Each row comes from the steps of one walk. Every step used is in the known rows, and no mark comes twice. Write the walk behind each row, first mark first.
Known rows
pupi > guda > tepe: [ 1.61 -0.08  0.03 -1.73  1.22 -0.09 -2.39  1.62 -0.44  0.00  2.05  0.88
 -0.21 -2.95 -1.84  1.63  0.52 -0.42  0.76  3.95  0.34 -0.54  1.20]
tepe > vute > sati > rizi > pupi > guda: [ 4.48  1.96  0.79  0.49  0.12  0.46 -3.33  0.52 -2.77  2.37  0.09  0.69
 -4.27 -1.07 -3.40 -1.23 -0.31 -2.01 -0.68  2.94 -2.29  1.31  1.02]
pupi > sati > tepe: [ 1.77  0.59 -2.35  1.85  1.79 -0.16 -0.54  0.58 -0.22 -0.51  2.91  2.79
 -0.15  2.13 -1.47 -1.60  0.77  0.19  1.28  4.08 -0.32 -1.60  2.26]
sati > tepe: [-0.39  0.35 -1.19 -0.67  1.15 -0.04 -0.40  1.86  0.55 -0.57  1.50  0.55
 -0.03  1.52 -0.39 -0.85  1.47  0.93  0.71  1.99  1.44 -1.20  0.58]
sati > rizi > tepe > vute > pupi: [-0.06  2.89  4.12 -1.89  0.22 -0.06 -3.87 -0.65 -0.86  3.64 -0.04  0.17
 -0.55 -0.77  1.23 -3.14  1.18 -1.20 -0.77  3.47  1.91  1.12 -2.18]
vute > guda: [ 0.90 -1.23 -0.07 -0.01 -0.19 -0.13  0.09  0.79 -1.19  0.04  2.43  2.67
 -1.28 -2.23 -1.17  0.30  1.64  0.17 -1.06  2.15 -0.19 -0.53 -0.35]
sati > tepe > pupi > guda > rizi: [ 1.46  1.85  1.21 -0.22  1.56  0.88 -3.69 -2.68 -1.49  2.22 -0.70  1.85
 -2.75 -1.12 -2.90  0.04  1.82 -0.10  1.20  4.72  2.91 -0.05  0.24]
sati > rizi > tepe > pupi > guda: [ 1.52  3.61  0.57  0.85 -1.58  1.39 -2.59 -2.50 -1.86  2.54 -2.78  1.36
 -0.10 -2.45 -1.27  0.08  0.55 -1.76 -0.43  3.59  2.34  0.68 -0.63]
sati > tepe > vute > guda: [ 0.56 -1.20  1.08 -1.48  2.47  0.31 -0.69  2.54 -1.63  1.51  5.35  4.62
 -2.32 -1.32 -1.93 -1.50  3.02 -0.10 -0.30  3.33  2.09 -0.51  2.13]
rizi > pupi > sati > tepe > vute: [ 1.71  1.16 -0.42 -0.08  2.38  0.57 -2.05  1.48 -0.99  1.29  4.51  2.41
 -2.34  2.91 -2.13 -4.44  0.11 -2.18  1.16  3.63  0.69  1.59  3.98]
vute > pupi > sati > rizi > tepe: [ 1.86  3.70  1.19  1.33 -0.25 -0.02 -2.94 -2.96 -0.57  2.00 -1.01  1.06
  1.14 -0.57  1.07 -1.94  0.62 -1.76 -0.48  5.44 -1.20 -0.46 -2.66]
rizi > pupi > guda > sati > tepe > vute: [ 2.01  1.56 -0.05 -0.81  1.38  0.03 -3.48  4.45 -2.32  0.43  5.25  0.84
 -3.02  1.52 -2.46 -1.77  1.71 -1.30  1.79  3.52 -1.35  1.25  4.12]
rizi > tepe > vute > pupi: [-0.56  2.38  3.31 -2.78 -0.87 -0.11 -3.55  1.13 -0.86  2.97  0.93  1.37
  0.74  0.19  0.64 -4.21  0.36 -0.94 -0.20  3.47  2.55  2.03 -1.34]
vute > pupi: [ 0.03  0.81  0.78 -0.29 -2.37 -0.87 -2.48  1.09 -0.12  0.31  0.27 -0.91
 -1.14  0.93 -0.12 -2.83 -0.39  1.49 -0.85  2.74  1.47  0.22 -1.84]
sati > rizi > pupi > guda > tepe: [ 2.09  1.58 -0.09 -1.68  1.07  0.60 -3.72  0.58 -0.14  0.07  0.89 -2.26
 -2.93 -2.30 -1.35  0.80  0.76 -2.09 -0.11  4.39 -0.41  0.53  0.08]
guda > rizi: [ 0.27  0.56  2.69 -1.11  2.67  0.07 -1.76 -3.75 -0.12  1.30 -1.33  0.11
 -1.31 -1.18  0.20  1.03  1.39 -0.83  0.92  1.15 -0.81  0.10 -1.73]
rizi > pupi > sati > tepe > vute > guda: [ 2.54  0.04 -0.42 -0.09  1.70  0.40 -1.89  2.07 -2.02  1.11  6.37  4.76
 -3.56  0.60 -3.01 -3.97  1.71 -1.82 -0.12  5.40  0.57  0.95  3.09]
tepe > vute: [-0.08 -0.13  2.26 -0.86  1.96  0.29 -0.46  0.32 -0.90  2.19  2.09  1.79
 -0.99 -0.34 -0.56 -1.18  0.17 -1.21  0.29 -0.54  1.09  1.10  2.28]
tepe > vute > guda > sati > rizi: [ 2.57  0.47  2.90  1.49  2.64 -0.80 -1.51 -0.56 -2.38  1.01  4.39  0.90
 -3.93 -2.34 -0.22  1.81  3.14 -1.14 -0.21  2.53 -3.54 -1.51  1.02]
sati > tepe > pupi > guda: [ 1.34  1.39 -1.61  0.93 -1.44  0.77 -2.10  1.02 -1.55  0.66  0.63  2.10
 -1.61  0.10 -3.46 -1.34  0.62  0.77  0.36  4.10  4.03 -0.01  2.10]
guda > tepe: [ 0.26 -0.12  0.60 -2.54  1.90 -0.60 -1.47  0.46  1.26 -0.54  2.27 -0.53
 -0.16 -0.75  0.35  0.27  0.42 -0.51  1.23  2.73  1.26 -0.40 -0.01]

Which walk is each row?
[ 1.41  2.57  3.03 -0.67 -0.58  0.62 -4.48  0.55 -2.46  4.18 -0.21  1.58
 -0.88 -3.43 -1.19 -1.29  1.27 -1.20 -1.37  4.59  0.90  0.64 -0.61] -> sati > rizi > tepe > vute > pupi > guda
[ 2.88  2.51  4.45 -2.87  3.35 -0.74 -2.70 -2.32 -1.86  3.58  0.11  4.36
  0.29 -0.27 -0.27 -1.89  0.93 -2.16  2.12  3.63 -1.64  1.17 -1.52] -> guda > rizi > tepe > vute > sati
[-0.34  3.38  0.70 -1.02 -2.00  0.74 -1.65 -2.32 -0.23  1.34 -1.66  1.15
  1.46  1.32  0.61 -2.71 -0.07 -1.55  0.81  2.46  4.27  2.04 -1.40] -> rizi > tepe > pupi
[ 0.32  0.24  2.47 -2.38  1.25  0.79 -0.89  0.73 -1.96  2.83  2.96  5.18
  0.64 -2.95 -0.19 -1.12  2.47 -2.05 -0.44  2.90  1.12  1.28 -0.02] -> rizi > tepe > vute > guda
[ 3.05  1.93  2.78  2.11  0.27 -0.91 -4.09  0.70 -2.74  1.64  2.85 -0.75
 -3.89 -2.06 -1.39  0.67  1.53 -0.35 -0.38  3.71 -3.12 -1.01  1.22] -> tepe > vute > pupi > guda > sati > rizi
[ 2.50  1.99 -0.86  0.37 -0.46 -1.16 -1.71 -0.22 -0.47 -0.19  1.06  2.26
 -2.40  4.06 -2.24 -4.07 -0.28  1.54  1.55  4.80  3.98 -0.41  0.20] -> vute > sati > tepe > pupi
[ 2.37 -1.18  0.28  0.76  3.13  0.26 -0.80  1.64 -2.22  1.80  6.46  6.44
 -2.30 -0.91 -2.72 -2.28  2.28 -0.69  0.10  5.11  0.80 -0.84  3.58] -> pupi > sati > tepe > vute > guda
[ 1.01  1.15 -1.15  0.28  1.25 -1.32 -1.14  3.06 -0.27 -2.09  4.14 -0.17
 -0.73  2.53 -0.16  0.07  2.20  1.11  2.18  2.98 -1.94 -1.72  1.44] -> guda > sati > tepe
[-0.70  1.70  2.69 -2.69  1.72  0.79 -1.08  0.06 -0.91  2.99  0.85  2.71
  2.06 -0.77  0.94 -1.61  0.82 -2.53  0.78  0.83  1.21  2.00  0.52] -> rizi > tepe > vute
[ 2.10  1.68 -3.06  1.00  0.59  0.24 -1.75  1.24 -0.14 -1.07  2.76  0.86
 -1.59  3.74 -1.75 -3.51  0.00 -0.99  1.04  4.53 -0.49  0.53  1.96] -> rizi > pupi > sati > tepe
[ 1.40  2.61  2.67  0.48  3.50  0.95 -1.57 -2.90 -1.57  3.73  0.88  3.14
  0.60 -1.33  0.59 -1.05  0.85 -3.76  0.34  2.50 -0.95  0.61  1.18] -> pupi > sati > rizi > tepe > vute
[ 3.00  2.20  0.16  4.36  0.50  0.34 -1.44 -5.33 -0.85  1.32 -0.36  0.61
 -3.12  0.62 -1.20 -1.18 -0.65 -1.37 -0.31  3.28  0.76 -0.74  0.98] -> tepe > pupi > sati > rizi
[ 1.78  1.15  2.42 -2.39  2.83  0.85 -4.00  0.71 -1.14  2.59  2.62 -0.49
 -3.68 -2.37 -1.82 -0.33  0.76 -3.14  0.20  3.32  0.76  1.58  2.25] -> sati > rizi > pupi > guda > tepe > vute
[ 3.83  1.95 -1.63  1.27 -1.38 -0.38 -2.40  1.38 -2.12  0.65  0.81  3.40
 -2.12  1.03 -4.52 -2.11 -0.15  1.46  0.89  5.60  2.63 -0.64  1.55] -> vute > sati > tepe > pupi > guda
[ 2.91  1.24  1.73  0.96 -1.06 -1.22 -4.27  3.44 -3.13  0.75  4.46  0.68
 -2.36 -0.80 -2.47 -0.81  0.76  0.45  0.66  4.13 -2.50  0.23  2.45] -> tepe > vute > pupi > guda > sati
[ 3.01  0.76 -0.67  1.72 -0.80 -0.79 -1.80  2.39 -2.35 -1.11  2.67  0.29
 -0.75 -1.30 -1.92  2.34  0.87  0.14  1.14  2.21 -4.54 -0.70  2.20] -> pupi > guda > sati
[ 1.60  1.19 -0.60  1.58 -2.25  0.88 -1.72 -0.35 -2.02  1.30 -0.61  1.58
 -1.52 -1.13 -3.22 -0.62 -0.79 -0.05 -0.19  2.37  2.90  0.74  1.67] -> tepe > pupi > guda
[ 1.90  0.01 -1.15  0.10  1.06 -1.23 -1.16  3.67 -1.19 -2.06  5.97  1.96
 -1.87  0.59 -1.09  0.21  3.66  1.30  1.30  4.79 -1.91 -2.17  1.05] -> vute > guda > sati > tepe
[ 2.00  3.92  1.46  0.57 -0.94 -0.07 -2.56 -2.72 -1.73  0.70  0.96  1.15
 -1.31 -0.57  0.54 -0.63  2.49 -1.77  0.33  5.09  0.66  0.22 -1.85] -> vute > guda > sati > rizi > tepe > pupi
[ 3.36  0.14  2.34 -2.36  3.19 -1.69 -2.21  1.04 -0.69  1.22  3.98  2.96
 -1.70  0.44 -1.55 -2.03 -0.41 -0.77  1.86  4.00  0.05 -0.05  1.24] -> guda > tepe > vute > sati
[ 2.21  1.78 -0.60  1.04 -0.99  1.39 -2.49  0.10 -1.45  0.99 -1.53 -1.87
 -2.99 -1.65 -1.95  0.50  0.18 -1.72 -1.50  1.73 -1.63  1.00 -0.10] -> sati > rizi > pupi > guda
[ 1.15 -1.21  0.59 -2.62  1.79 -0.52 -1.40  1.01  0.09 -0.54  4.46  1.92
 -1.30 -2.75 -0.58  0.46  2.00 -0.34  0.19  4.79  1.17 -0.92 -0.41] -> vute > guda > tepe
[ 2.55  0.57  1.76  0.07  1.71 -0.99 -4.04  0.07 -0.91  1.76  5.15  2.54
 -2.01  0.60 -1.65 -4.13 -0.88 -1.06  0.66  6.52  1.26  0.49  2.27] -> guda > tepe > vute > pupi > sati
[ 2.34  1.63 -1.17  0.73 -1.22 -1.34 -3.80  4.97 -1.70 -1.45  4.05  0.23
 -1.67  1.08 -2.05 -0.77  2.01  2.19  1.17  5.98 -1.55 -1.61  1.14] -> vute > pupi > guda > sati > tepe
[-0.24  3.79  2.93 -2.09  0.24  0.79 -3.07 -5.24 -0.44  2.52 -2.72  1.25
  0.40  0.03  0.72 -1.70  0.89 -2.02  1.60  3.34  3.43  2.17 -2.82] -> guda > rizi > tepe > pupi
